What can hang from each mark:
Z: G L P
G: T X Z
T: J
F: Z
P: T
X: G P
L: Z
H: J L

Each row was made from one small tree. The marks that hang from a mark follow it in brackets, in alphabetical order. Every link used is in the known rows. Write each row's tree.
Known rows:
Z[P[T[J]]]: [-58.8 -15.0 -12.8 -41.3 -13.7  22.2 -16.4   9.5  20.8 -16.1  20.6  49.9
  30.6  25.5  -7.5 -16.1   4.3  17.9  16.0   6.8  28.2 -16.5]
F[Z[G[X]]]: [-44.3  -0.2   7.6 -34.8 -19.2  23.3  -4.1  -1.0  16.1   6.5   8.3  34.8
  17.0  19.2 -14.6  -1.8   4.6  46.6  23.4 -12.1  14.6 -34.4]
Z[G[X] P[T[J]]]: [-57.5  -8.6  31.3 -45.8  -8.8  35.3 -16.5  13.7  28.4 -11.2  32.4  40.6
  24.7  19.6  -4.4  -7.5  -1.4  29.3  18.4   0.7  22.9 -26.7]
P[T[J]]: [-61.0 -11.3 -15.1 -44.5  -7.5   7.6  -6.3   5.6  16.9 -12.5  13.1  49.8
  27.6  22.8  -1.8 -12.3   6.2   8.9  24.4  -9.5  28.4 -25.1]
H[J L]: [-39.7  -6.9 -11.6 -21.1 -19.9 -17.0   9.9  -8.5   7.6   5.7   0.2  63.0
  22.2  22.8 -15.6  -2.0   3.6  18.5  14.8  -1.5  -1.7 -22.5]
Z[G]: [-39.5  -3.8  -2.1 -19.3 -22.0   7.1  -5.6  -4.5  28.2   3.3   9.6  27.9
  17.5  25.9  -8.2  -2.0   3.8  29.3  26.3  -5.5  21.3 -23.9]
L[Z[G[T X]]]: [-41.9  -0.2  26.4 -33.1 -21.4  34.7   4.0   2.0   6.5  -1.2  16.6  32.9
  17.6  26.2  -1.3   8.4   2.7  46.5  26.9 -22.9  -3.6 -32.8]
H[J L[Z[G]]]: [-54.2   5.6   4.2 -21.1 -18.5 -12.8   6.0 -10.2  16.7  -5.7   6.7  46.5
  23.5  36.6  -7.9   5.5   2.1  19.4  13.4   8.6  -5.5 -16.9]
X[G[T[J]] P]: [ -7.0 -19.2 -13.5 -51.5  -2.9  16.0   9.7  14.0   2.2  10.7   1.5  50.4
  12.2  19.0  -2.3  -4.3  19.0  21.5  29.8 -18.8  -2.5 -26.3]
X[G P]: [ -6.6 -12.8  10.1 -30.6 -23.6   3.5   3.4   2.3  14.9  14.0   6.5  51.1
  12.4  12.3 -13.1  -7.6   8.8  16.7  24.7  -2.5  10.2 -17.3]
F[Z[P[T]]]: [-62.7 -10.0 -16.7 -35.6 -26.2  34.6 -22.4   0.0  28.5  -8.2  12.1  50.6
  31.7  24.4 -18.6 -14.4   6.7  29.2   9.4   9.1  26.4 -16.6]
F[Z[G L]]: [-57.7  -0.6 -33.9 -31.4 -26.1  19.0 -12.0  -3.7  36.3  -3.4   0.0  31.0
  18.5  37.3 -15.6  -9.8   8.4  53.8  14.4  -4.4  38.1 -24.2]
X[G[Z[L]] P[T]]: [-19.0  -5.9  36.8 -49.8 -24.3  30.0  -7.0   6.4  58.5   5.8  16.9  70.4
  17.6   6.2  -9.6 -15.6   9.5  24.1  11.9 -11.9  35.4 -34.4]
H[J]: [-32.9  -8.4 -17.4 -17.5 -22.3  -7.9   1.7  -6.3  12.9   1.2   1.9  55.3
  27.8  19.2 -11.6  -1.9  -0.1  17.6  17.3  -2.3  15.5 -25.8]
L[Z[G P[T[J]]]]: [-72.5  -2.3   1.1 -42.6 -14.4  25.8 -21.7   7.7  26.4 -27.9  25.3  35.5
  30.9  40.0   0.8  -8.7   2.0  19.5  14.3  17.2  22.5 -11.9]
G[X Z[P]]: [-11.7  -8.4  37.8 -41.7 -30.4  47.5  -8.2   4.4  26.0   9.4  20.3  56.7
  25.4   0.8 -16.8 -13.2  -1.3  49.8  14.2  -6.3   3.8 -37.8]
X[G[Z] P[T[J]]]: [-13.4  -8.6  25.4 -68.6   1.8  20.6  -4.1  13.9  39.7   3.1  14.2  65.4
  20.7   4.9  -1.4 -14.4  14.7   4.6  22.1 -11.4  18.0 -34.3]
L[Z[G P]]: [-47.1  -0.5   3.7 -20.9 -34.4  25.9 -15.3  -3.0  22.9 -13.4  17.4  26.8
  25.3  38.4  -9.6  -5.5   0.0  35.1  14.2  21.1  11.3  -9.6]
X[P]: [-20.5 -13.3 -15.3 -32.7 -17.5   6.4  -4.2  -1.4  16.3   6.9   8.3  43.0
  17.2  14.7 -18.0  -8.4   5.7  23.1  21.4   0.8  30.1 -14.7]
F[Z[G]]: [-50.4   0.4 -23.2 -30.2 -18.7  11.7  -8.2  -6.8  25.3   2.4  -1.6  27.8
  19.9  30.1 -12.4  -4.8  10.2  35.9  22.7  -2.5  21.8 -26.3]
G[X Z[L P]]: [-23.6  -8.3  27.9 -41.5 -39.2  54.6 -10.0   5.2  38.4   3.3  20.5  61.0
  24.4   7.5 -17.6 -18.0  -1.1  67.1   5.1  -7.7  22.8 -36.8]

Write each row's tree:
[-56.0  -2.9 -21.3 -47.2  -3.4   9.7   9.1   3.6  -0.3  -8.9   5.1  32.4
  17.0  46.6   3.0   1.2  16.6  35.4  25.8 -12.9 -15.3 -22.0]
H[L[Z[G[T[J]]]]]
[-43.5  -5.4  -0.6 -24.5 -29.9  40.3 -11.4   1.2  16.1  -8.6  14.9  26.7
  23.6  40.1  -6.5   1.4   5.4  43.7  17.0   4.4   1.2 -16.7]
L[Z[G[T] P]]
[-46.3  -2.0  21.2 -49.3  -6.7  29.5 -15.0   4.1  37.0   3.6  21.5  39.8
  16.6  10.6 -17.3  -1.5   4.9  29.4  17.6  -4.6  36.6 -27.6]
F[Z[G[X[P[T]]]]]
[-66.2  -7.4  10.0 -20.1 -32.3  37.2 -26.6   1.1  53.8 -13.5  27.0  40.4
  23.2  33.2 -12.5 -11.9  -0.2  39.1   6.8  10.2  48.4 -15.8]
Z[G L P[T]]
[-50.1  -3.6 -24.6 -45.7  -5.7  19.1   1.4   5.8   3.5 -13.7   5.7  25.2
  21.1  41.4   6.7   2.0  12.4  32.7  28.8 -14.2   2.9 -27.5]
L[Z[G[T[J]]]]
[-38.9  -5.8  44.9 -37.2 -10.3  23.7 -10.6   4.7  36.8   4.8  30.5  42.0
  14.3   6.6 -11.7   0.7  -0.1  21.0  22.1  -7.4  37.7 -24.8]
Z[G[X[P[T]]]]
[-30.6  -7.4  24.4 -29.6 -18.7  32.2   3.8   3.5  14.1  11.2  14.8  32.4
  13.0  18.4  -5.8   7.1   3.7  46.7  30.5 -29.6   2.2 -39.7]
Z[G[T X]]
[-50.4   1.7   8.9 -19.4 -26.1   2.6  -5.1  -6.7  18.5  -8.6  13.8  47.4
  26.5  39.5 -13.6   1.6   0.6  28.5   4.7  25.6  -5.6  -9.6]
H[J L[Z[G P]]]
[-54.7  -9.8 -35.0 -32.8 -27.4  50.2 -18.5   2.3  34.0  -2.6   3.3  31.0
  19.7  41.0 -18.1  -7.2  13.3  68.7   8.2  -2.8  25.5 -23.0]
F[Z[G[T] L P]]
[-50.5   0.9 -10.4 -24.4 -24.5 -15.9  10.0  -9.6  -0.9  -7.8   2.6  61.4
  27.8  32.4  -9.6  -0.3   3.5  18.4  12.1   4.5  -9.0 -17.1]
H[J L[Z]]
[-70.5 -10.2  -9.6 -38.6 -17.2  30.4 -25.1  10.1  43.8 -21.4  24.4  39.3
  25.3  37.9  -5.9 -14.4   3.5  36.0   8.9   8.5  47.3 -16.7]
Z[G L P[T[J]]]
[-49.0  -7.2 -46.4 -51.5   4.4  21.7  -3.1   5.8   9.8  -0.1  -7.4  25.6
  19.3  37.3  -3.1  -1.8  19.5  42.1  27.5 -18.0   8.8 -35.9]
F[Z[G[T[J]]]]
[-72.2 -10.2 -29.8 -36.9 -32.7  40.2 -25.6   1.3  36.9 -15.9  13.3  54.9
  29.6  30.6 -19.9 -19.1   6.2  45.2   0.7   8.9  45.4 -15.2]
F[Z[L P[T]]]
[-28.6  -9.0  -4.5 -35.2 -37.9  44.0 -15.8   0.5  45.6  -1.8  10.9  54.4
  26.6  18.1 -17.6 -20.0   4.2  56.0   5.1   2.7  29.3 -28.4]
G[Z[L P]]
[-11.1 -11.6  33.0 -47.4 -25.9  61.5  -3.1   7.8  22.7  13.2  16.3  55.7
  23.3   4.2 -12.4  -6.6   4.9  58.6  17.4 -21.0  -8.1 -44.8]
G[T X Z[P]]
[-47.7  -8.4 -20.8 -45.7 -13.8  35.4  -9.1   9.4   8.0 -16.3  13.1  24.5
  25.3  45.1   1.4  -1.8   9.4  41.1  18.4   4.1   1.9 -17.0]
L[Z[G[T[J]] P]]
[-24.9 -10.8  25.8 -33.5 -19.6   9.9  -3.5   5.1  29.0   6.6  17.7  60.5
  16.2  10.2 -10.7  -7.8   7.7   2.9  21.9  -2.4  22.8 -18.2]
X[G P[T]]
[-27.5 -15.9 -27.4 -59.4 -17.4  51.8 -10.5  12.0  30.2  -5.2   5.3  52.1
  25.8  25.9  -6.8 -17.0  13.6  62.0   9.6 -14.6  15.3 -36.5]
G[T[J] Z[L P]]
[-13.0  -8.8  22.0 -34.4 -42.8  42.2  -7.4   4.4  44.7   5.1  11.1  63.4
  21.9  16.6 -13.8 -19.6   6.7  49.5   8.1  -1.5   9.4 -30.9]
X[G[Z[L P]]]
[-48.2  -4.3  -7.8 -21.9 -31.0   0.0  -0.6  -5.5   3.9 -10.7  10.3  62.3
  31.3  33.9 -15.6  -4.1   0.0  26.9   2.9  22.8 -12.8  -7.3]
H[J L[Z[P]]]
[-55.8  -5.7 -29.0 -28.0 -31.5  37.3 -23.3  -1.9  37.7  -7.8   7.2  32.1
  22.1  39.6 -21.4 -14.2   8.0  61.1   3.7  12.2  36.6 -14.9]
F[Z[G L P]]
[-20.3 -12.4  22.5 -47.1 -34.2  66.8  -5.5   9.3  32.7   6.6  17.9  58.9
  21.8  10.3 -13.9 -11.3   4.2  74.2   7.9 -22.6   9.4 -44.0]
G[T X Z[L P]]
[-17.2 -13.9   2.0 -55.8   6.2  27.4   2.1  13.6   8.8   8.0  15.2  30.3
  10.3  16.6  -5.1   3.6  10.6  39.5  29.2 -21.6  14.5 -31.4]
Z[G[T[J] X[P]]]
[-23.9 -12.6  -7.0 -39.3 -32.8  58.5 -11.6   4.2  40.5   2.9   8.3  52.0
  24.1  21.0 -14.0 -13.7  10.2  64.4   7.0 -13.9  18.4 -35.6]
G[T Z[L P]]
[-67.3  -3.7  10.2 -25.2 -28.0   7.8  -7.0  -3.6  16.1 -17.3  19.8  69.7
  35.1  32.2 -13.3  -4.3  -0.9  13.3   0.1  21.1   0.3  -8.9]
H[J L[Z[P[T]]]]
[-46.8   2.5  45.9 -42.1 -15.6  27.6 -12.0   4.5  25.8  -7.1  33.6  41.2
  18.8  15.8  -7.5   2.1  -2.8  22.4  19.8  -0.1  29.7 -18.3]
L[Z[G[X[P[T]]]]]
[ -5.2 -10.9  18.7 -59.4 -17.1  50.5   0.5   8.5  33.7  14.4  13.4  57.5
  13.4   0.9 -15.0  -6.4   9.1  63.7  14.8 -31.6  23.0 -44.7]
G[T X[P] Z[L]]
[-64.5  -5.9   9.9 -30.1 -32.9  32.3 -18.4   1.1  19.9 -19.7  24.2  50.3
  33.7  30.5  -8.9 -10.9  -1.0  21.2  10.5  15.3  22.7  -8.9]
L[Z[P[T]]]
[ -2.9 -14.6   8.7 -55.5 -15.3  45.5   1.1  15.4  20.1   7.4   3.3  57.7
  22.8  18.0  -1.5 -12.1  18.2  38.2  20.6 -16.4 -19.2 -42.0]
X[G[T[J] Z[P]]]
